Known rows, with every step that occurs
N/L/A/Y/J: [ -9   2  -8  45  27 -11  25 -24   2  -6 -53  21   3  27  -1 -19  -9 -10]
J/L/T: [-12 -14   9  17  42  17 -28 -13  -3 -46  -7  34 -12  15 -23  -1  33  17]
A/Y/J/L: [ 16 -14 -30   7  42   4 -14 -23 -57  29  12  -9 -16  18  -8  -6  18  30]
J/L/R/Y/N: [ -8  -7  14 -20  52  21 -47 -10 -13 -10   1  36 -37   3 -26 -18  25  18]
N/L/A/Y: [ -9   1  -7  55  28 -17  24 -21  14   1 -56  43   8  29  -1 -24 -11  -9]
L/R: [ 25  -5  26  -3  25  -3  14 -30  33 -22 -19  21 -14  22  16 -11  -6 -24]
L/T: [ 23  -8  23  21  21  -1  13 -29  21 -26 -23  23  25  17  -1   5   8 -33]
T/L/A/Y/J: [ 24   4 -34  21  13  -4  59 -15  43  21  -8  20  19  20  20 -18  16  53]
J/L: [ -8 -16 -19  29  46  20 -18 -12 -12 -50   3  43 -21  13 -35 -16  31  42]
A/L/T: [ 62  -8 -10  23  35 -20  10 -15 -14 -82 -29  20  23  25  10   0 -30  13]
T/L/Q: [ 26  -6 -35  13  23 -12  70 -16  58  -4 -14  11  13  20   7 -14  15  54]
N/L: [ -7  -9   1  52  33 -10  46 -26  15 -43 -51  48  10  24 -24 -21 -10  14]
L/R/Y/N: [ 25   3  30 -33  33   8 -16 -25   3  25 -12  26 -10   0  -4 -20  -2 -31]
Y/N: [ 26  -4 -19   8  17  20  22 -35 -39 -51   2  45  -3 -34 -18 -17  14   5]
Y/N/L: [  2  -4  -6  19  22  10  34 -33 -32 -58 -26  53  -6 -28 -22 -20   3  11]
T/L: [ 27  -8 -25  30  18  -3  79 -16  55 -15  -7  46  27  18  -3 -20  14  77]
R/Y/N: [ 28   2 -10  -7  40  16 -15 -21 -36  34   1  44  17 -19 -47 -28  11  -3]
Y/N/L/A: [ -3   4  -8  21  15  12  28 -31 -22 -56 -33  52  -5 -27 -12 -21   4  -9]
R/Y/N/L: [ 11   2   0   1  42  10  -5 -19 -32  30 -20  49  15 -14 -49 -30   4   1]
L/A/Y: [ 26   5 -29  40  21  -8  -3 -23   6  32 -18  29   8  23  15 -20   4 -29]
R/Y/J/L: [ 12  -3 -11 -12  50  25 -32 -15 -37  24   7  -2   4   8 -55 -17  22  13]
T/L/R/Y/N: [ 25   2   8 -18  23  -1  50 -14  53  25 -10  39  11   7   6 -22   9  52]

Rows
[ 64  -2  -4 -15  45 -15  -8 -13 -22 -47 -21  -2   0  26   9 -12 -38  14] => A/L/R/Y/J
[ 25   0   8 -20  25  -1  53 -14  59  23 -10  15  11  21   7 -18   8  51] => T/L/R/Y/J
[ 10   3 -12 -10  46  28 -35 -13 -30  26   4  -3   3   8 -48 -19  22  -2] => R/Y/J/L/A
[ 22   4 -28  35  10   0  69 -14  70 -13 -15  44  26  18  10 -22  15  49] => T/L/A
[ -9 -13  10   2  45  15 -27 -14   8 -43  -4  32 -38  19 -11 -13  23  21] => J/L/R
[ 13  -8  -6  15  31 -14   6 -29 -47  36 -21  38   0  -4   3 -11   1   5] => A/Y/N/L/T
[ -9  -9  15 -11  54  17 -45  -9   1  -4  -4  33 -31  20 -25 -18  22  17] => J/L/R/Y
[  2  -9   1 -18  33  30  -9 -26 -25 -60   6 -28 -35   8 -13   0  24  13] => Y/J/L/R
[ -9  -6  31  24  33 -14  37 -27  34 -36 -59  37  -7  30   0 -18 -18  -5] => N/L/R
[ -9  -2  35  12  41 -13  19 -21  29   3 -58  38   0  31 -14 -23 -19 -11] => N/L/R/Y
[ -1  -2  15   0  20   9  27 -34 -19 -53 -33  46 -18 -23  -6 -17  -3  -4] => Y/N/L/R
[ 16  -9 -20  20  33 -11  11 -29 -52  35 -16  42  -6  -4  -3 -19   1  19] => A/Y/N/L
[ -1  -3 -22   2  27  36  -9 -23 -28 -64   7 -22 -23   4 -20  -5  30   8] => Y/J/L/A
[ 26   6 -29  26  18   1  -1 -26 -10  21 -11  -1   3  17  14 -13   7 -31] => L/A/Y/J
[ 24  -4   5   2  19  -7  70 -17  75  -8 -15  35   8  24  21 -17   6  56] => T/L/R
[ 13  -7  -5   6  33 -14   6 -29 -42  38 -20  36 -13  -2   8 -17  -3   8] => A/Y/N/L/R
[  0  -3 -13   6  24   4  28 -32 -32 -49 -32  29 -14 -26 -15 -16   4  -6] => Y/N/L/Q
